Every row comes from one small tree of marks. The marks that hang from a mark follow it in brackets, in the order of their numbers. Every link used is in the known rows. Which tree was each row made from?
Known rows:
k515{k92 k690}: [ 55 -24  -3   2 -11 -20 -24 -12  -9  27 -25   2  21  25   3 -19   6 -11
  42  12   5  -3  33  24  -1 -18  11   4   1  30 -14  26]
k290{k690{k497{k92} k515} k941{k215}}: [-15 -29  -5   1  -6  -9 -22  13  -6   6 -21  12  18  37  -2 -54  21  -5
  14 -33  32  31  27 -56   5  -8   9  29  10  17 -11  32]
k420{k497{k92 k690}}: [  3 -11 -18   7   9  -7  -4 -13  -2  29  -1  21  31  28 -40 -25  18 -13
  33 -19 -14   4  23 -16  15 -12  21  18   2   0 -11  26]
k515{k92 k690{k497} k941{k215{k420}}}: [ 78 -32  -7  -1 -35 -16 -36 -16  -1  27 -26  -3  18  39   6 -25  13  -5
  17  14  16 -14  40  22 -15 -20  21   0  -3  36 -20  30]
k515{k92 k690{k348} k941{k215}}: [ 80 -34  -9   3 -38 -11 -34 -29  -4   5 -26  -6  14  31  11 -30   5  -4
  30   5  19 -10  44  31 -15 -10  26  -4   4  38 -18  24]
k515{k92}: [ 43 -19  -6   0  11 -16 -15  -9  -7  23 -23   0  18  26  -2 -20   2 -14
  31   2  -7  16  27  11  -1 -20  21  17   0  15  11  22]
k348{k690{k497 k515}}: [ -5 -26  13  -8 -15  -3 -15  20 -15  12 -26 -10   5   8   4 -38   0  -6
   3   2 -26  41   9 -26   9  -3   6  29  13  13  -3  18]
k730{k139{k941} k348{k690{k515}} k610}: [ 25   8  -1 -13 -39  37 -13   8 -24 -20  14  37  20   4 -23 -25 -13  -4
   7 -16 -30   4  19 -38  23 -18  26  14 -22 -27  24  20]
k941{k215{k420{k497}}}: [ 36 -14  -7  -4  12 -18  -3  -9  -3  26  -1  11  34  43 -16 -20   6  -8
  -2 -14   1  28  23  -6   4 -18  25  18 -19  10   8  16]
k215{k420{k497{k92 k690{k515{k941}}}}}: [ 25 -12 -16  -4  -3 -13 -13 -16  -6  34   2  18  23  41 -32 -21   8 -10
  17 -16 -14   4  27 -24   5 -21  13  16  -1  10 -26  28]
k290{k941}: [ 11 -17  -3   5  13  -9 -11   3 -13  -6 -14  14  18  31  -5 -42   8 -19
  32 -14   2  27  15 -43   3 -12   6  18  12   8   2  28]
k515{k92 k690{k348 k497} k941}: [ 71 -39 -11   0 -45   3 -36 -19  -2   8 -40 -10   2  24   4 -32  -1 -10
  31  17  11 -19  37  17 -12 -11  13  11  12  38 -32  29]
k215{k420}: [ 40 -16  -4  -9   4 -12 -10  -5 -12  27  -8   4  19  40 -18 -14  -7 -12
  12 -13 -11  23  20 -12   2 -21   3  21  -6  14  -9  20]
k420{k497{k92} k610{k690 k941{k215}}}: [  6 -11 -19  27  15  -9 -11  -9  -4  20  11  23  37  33 -39 -42   8  -8
   8  -3  -7  17  24   5  22   0  37  10  -9 -25   7  20]
k730{k348{k690{k497}} k610{k941}}: [ 13 -12 -13  -6 -14  39 -20  13 -26   0  -9  22  22   8 -13 -26  -8 -16
  -7 -10 -21  20   4 -16  18   1  21  33 -16 -21  37  23]
k730{k139 k348}: [ 33  -2  -5   2 -20  23  -4  -3 -13  10   1  14  22  19 -19 -16   0  -9
  22 -25 -12  15  30 -38  10 -30  20  17 -23  -9  23  18]
k420{k497{k690{k515}}}: [ -6 -15  -8   5   4  -5   0  -7  -1  27  -7  12  20  35 -22 -30  11 -19
  21   0 -13  14  15 -24  17 -13  17  15   5   5 -12  22]
k690{k348{k730} k497}: [ 35 -27 -11 -11 -14  10  -9  -8  -6  16 -32  -8   5  17  -5 -45 -18  -8
  12  -5 -11  29   7   6  -4   0  10  40   4  16  -9  15]
k497{k690{k515{k941}}}: [  3 -26  13   0 -23  -3 -16  -4  -9  28 -14  -3   8  43 -10 -33  13 -13
  32 -15 -11  19  20  -9   3  -6  12  -3  17  13 -11  19]
k420{k610{k690 k941{k215}}}: [ 17 -21   6  21   6  -4 -16   3 -13  16   0   3  25  42 -16 -40  -3  -8
   8  -2  -5  37  19  19  15   3  24  -1  -3 -18  17  11]
k420{k497{k92 k690} k610{k941{k215}}}: [  7 -12 -27  23  15   4  -6 -15  -1  20  14  31  39  37 -43 -41  21  -9
  18 -13  -9  12  22   9  24  -7  39  -8  -3 -20  -6  21]
k690{k348 k515}: [  8 -33   6  -8 -22   2 -10  -8  -4   6 -28  -9  -3  22  -3 -41 -16 -13
  17 -11  -3  31  18 -20   1  -1  15  30   9  21  -7   9]
k215{k420{k610{k690}}}: [ 44 -16   6  -2   0 -14  -9  -1 -14  27   3   4  24  46 -23 -25  -7 -10
  15  -5 -12  25  18  -2  13 -19   8  11  -2   3 -10  17]
k730{k139{k941{k215}} k348 k610}: [ 43   7  -6 -10 -29  36  -6  -1 -15 -12  15  41  32  21 -33 -18  -8  -8
   8 -25 -11  -3  23 -24  19 -22  37  12 -38 -29  39  17]
k215{k420{k610{k941}}}: [ 41 -16 -11   1   8  -3 -12  -5 -14  20   1  10  20  44 -21 -24  -8 -12
   6  -6 -12  25  18   2   9 -19  10   5  -5  -1 -10  18]
k139{k941}: [ 22 -15  -1  -1   4  -4 -12   1  -8   2 -14  15   5  27 -27 -26 -11 -16
  25 -11 -14  28  25   1   1 -11  10   2   3   0   4  17]
k497{k92 k690{k348 k515}}: [  2 -29   4  -3 -22   0 -20 -14  -6  27 -11   7  18  26 -32 -36  12   0
  47 -43 -11  13  32  -8   3   1  19  11  11  13 -17  19]
k215{k420{k497{k92 k690} k610{k941}}}: [ 28 -10 -25   7  13  -1 -11 -14  -8  28  13  27  31  44 -41 -26   5 -10
  14 -12 -16   9  24  -4  16 -20  17   3  -5  -8 -25  26]
k139{k941{k215}}: [ 26 -16   2   0   6  -9 -11  -1  -5   3 -10  16  15  33 -24 -28  -5 -10
  16 -17  -6  35  28   9  -1  -9  22  -3  -7   0  16  13]
k610{k941}: [  3 -20 -14  14  14   7 -23   0 -14  15 -19   4  10  31 -10 -25  -9 -14
   6  -9 -11  31  20   1  -1   2  10  14  -5  -9  12  18]
k139{k941{k215{k420{k497 k610{k690}}}}}: [ 33 -12  -2   2   8 -11 -12  -3  -5   7   4  24  21  41 -33 -30  -8  -7
  10  -9  -9  30  31   6   7 -14  22  -4  -9  -7   3  16]
k139{k941{k215{k420{k610}}}}: [ 40 -14  -1  -3   6  -9 -10  -3  -6   4   0  22  18  40 -29 -28  -6  -8
  12 -15  -8  33  29  12   2 -17  23  -9  -8  -1   6  14]
k730{k610{k941}}: [ 14 -12 -11  -4   0  14 -15   1 -19   6 -11  16  21  29 -17 -23 -12 -20
   1  -5  -9   6   1   2  13   7  19  27 -12 -15  23  18]

Which tree is each row?
[ 22 -15   9  -9 -23  22 -11  10 -18  20  -9  15  28  23 -24 -24  -7 -21
   9 -11  -8  10   5 -20  21  -2  23  43 -18 -15  43  19]
k730{k348 k610{k690{k497}}}
[  4 -11 -29  23  14   7  -6 -14  -4  19  11  29  32  33 -45 -40  16 -13
  24  -8 -15   7  20   4  25  -8  31  -5   3 -21 -13  24]
k420{k497{k92 k690} k610{k941}}
[ 12 -17   5  -3 -15   6 -10   5 -19  14 -12   5  13   8  -1 -28   4 -13
  16 -16 -19  44  18 -27   9 -15  16  21   0   7  24  19]
k730{k348{k690{k515}}}
[ 33 -11  -8  -3  11 -10 -11  -5  -4   6  -2  25  18  38 -30 -24  -7  -9
   9 -13  -9  29  31   2   1 -17  21   0 -11  -1   4  17]
k139{k941{k215{k420{k497}}}}
[ -7 -29  -8   0  -8   3 -19   3 -13 -17 -23   6   1  34   8 -53  -2 -13
  26 -26  25  31  26 -58   7  -6  -5  27  23  21 -29  28]
k290{k690{k348 k515} k941}
[ 29 -25  -1  -3 -26  -2 -22 -22  -9  23 -16  -4   7  36   3 -42   2  -4
  37 -11 -13  17  24  15  -6  -5  17  -2  19  19 -21  20]
k497{k690{k348{k730} k515{k92 k941}}}
[ 26 -19  -8  -2 -12  -4 -18 -22 -12  29  -5  10  27  24 -30 -34  10   3
  51 -46 -17  13  27  18  -1   2  17   8   9  10 -16  22]
k497{k92 k690{k348{k730}}}
[ 30 -22 -23 -12 -17  15 -19 -13  -9  15 -25   7  15  10 -22 -45 -15  -3
  10 -18 -12  10   7  11  -2  10  20  45  -5   2  -2  20]
k690{k348{k730{k610{k941}}} k497{k92}}
[ 89 -32 -11  -2 -38 -12 -36 -31  -4   9 -21  -3  16  37   8 -26   2  -1
  25   3  17 -12  47  29 -17 -16  22  -3   0  39 -27  26]
k515{k92 k690{k348} k941{k215{k420}}}
[ 30   0  -2   1 -23  24  -9   5 -21  -1   5  12  22   6 -11 -19   0   0
  17 -24 -28  24  30 -40  13 -27  15  15 -16 -10  17  20]
k730{k139 k348{k690}}
[ -1 -38  -3  -9 -23  11 -15   8  -6  12 -36 -13  -5  30  -3 -39 -10 -10
   7 -16  16  30  22 -29   9  -3  -1  40  12  24 -24  17]
k290{k690{k348 k497 k515}}
[ 28 -10 -16   9  14  -5 -12  -6 -11  24   7  17  26  46 -28 -27 -10 -12
   1   6 -15  19  20  -9  17 -16  12  14  -7 -11 -15  22]
k215{k420{k497 k610{k690 k941}}}
[ 12 -43  -1 -10 -45   7 -23  -9   6  12 -35 -10  -1  18 -16 -51   0  -4
   5 -20   6  16  26 -24  -9   3  30  38   6  23  -7  16]
k690{k348 k497{k92} k515{k941{k215}}}
[ 33 -19  -2   4   3  -1 -19   3 -14  27  -2   7  21  47 -24 -28 -12  -9
   3  -2 -13  26  20  -1  11 -13   7  13  -5  -6 -10  19]
k215{k420{k610{k690{k497} k941}}}
[ 24 -20   9   2 -19   4 -23   3 -11  16 -19  -4  10  26 -15 -41 -24   2
  16  -6 -18  25  23  -2   1   5   5  32  -1  -4  -5  16]
k610{k690{k348{k730{k139{k941}}} k497}}
[ 17 -19 -15  10  16   2 -25  -4 -12  20 -10   9  22  43  -9 -23  -5  -6
  -8 -16  -4  36  27   6  -4  -2  18  10 -18  -7  16  17]
k610{k941{k215{k420}}}
[ 74 -19 -10   0 -10 -20 -23 -22  -4  16 -11  -1  20  43   1 -26  11  -8
  15   1   4   8  35  20 -10 -24  35  -3  -1  18   5  24]
k515{k92 k941{k215{k420{k610}}}}
[  6 -13 -23  22  16  12  -1  -9  -5  14   7  23  25  40 -32 -40   8 -19
  15   8 -15  16  13   3  27 -10  26  -8   6 -19 -13  19]
k420{k497{k690} k610{k941}}
[ -2 -27 -10   3   4   4 -17  17 -12  -3 -25   8  11  37  -2 -46   8 -16
  21 -20  22  27  20 -55   9 -12  -9  30  17  14 -20  33]
k290{k690{k497} k941}
[-21 -35   2  15 -15  14 -44   8 -10  23 -29  -3   4  27 -17 -45 -20   0
   2 -11 -10  29  31 -14  -2  21  10  38  -2 -11   3  17]
k610{k690{k348 k497{k92} k515} k941}
[ 14 -16  -7  11  -6  -5   7 -12   2  17   7  15  25  42 -25 -45  19 -19
  18   8  -6  13  11  -5  27 -16  35  -9  11  -2 -14  18]
k420{k497{k690{k515{k941{k215}}}} k610}
[ 24 -20  11 -10 -29   2 -21  -3 -15   7 -15   3  16  29 -10 -32 -16 -14
  13   2  -6  -1   9  -4  11   8  22  36  -1  -1  13  17]
k730{k610{k690{k348 k515{k92 k941}}}}
[ 21 -19   0  -3 -12  16 -10  10 -17  14 -16   4  16   7  -8 -26   3 -14
  13 -15 -19  40  17 -24  10 -15  13  27  -2   4  24  20]
k730{k348{k690{k497}}}
[ 33 -15 -23   5  10   9  -9 -14  -8  18   8  21  25  47 -31 -29  -6 -13
   8  -2 -16  14  21  -5  17 -19  14   4  -2  -5 -29  21]
k215{k420{k497{k690{k348}} k610{k941}}}
[ 39   8  -8 -11 -29  39  -6   0 -17 -12  13  39  25  17 -36 -17 -13 -12
  14 -21 -17  -7  21 -29  21 -23  29  15 -31 -28  30  19]
k730{k139{k941} k348 k610}
[  8 -25  12   0  -8  -7 -16  -4  -8  34 -16   1  16  40  -7 -29  13 -10
  38 -10 -12  20  24   0   5 -12  15  -1  11  14  -7  19]
k497{k690{k515{k92}}}
[ 31   3  -7  -7 -14  -4 -13   5 -24  14  -5  -2  17   3  11 -41  -6  10
   6  -1 -41  33   6   2   2  -9   4  20   1   0 -10  24]
k348{k690{k497} k730{k139}}
[ 29 -12 -13  -5   8 -11 -11 -12  -6  35  -2  16  24  44 -21 -18   2 -12
  15  -2 -15  10  25 -18   9 -27  12  16  -4  11 -23  26]
k215{k420{k497{k690{k515{k92}}}}}
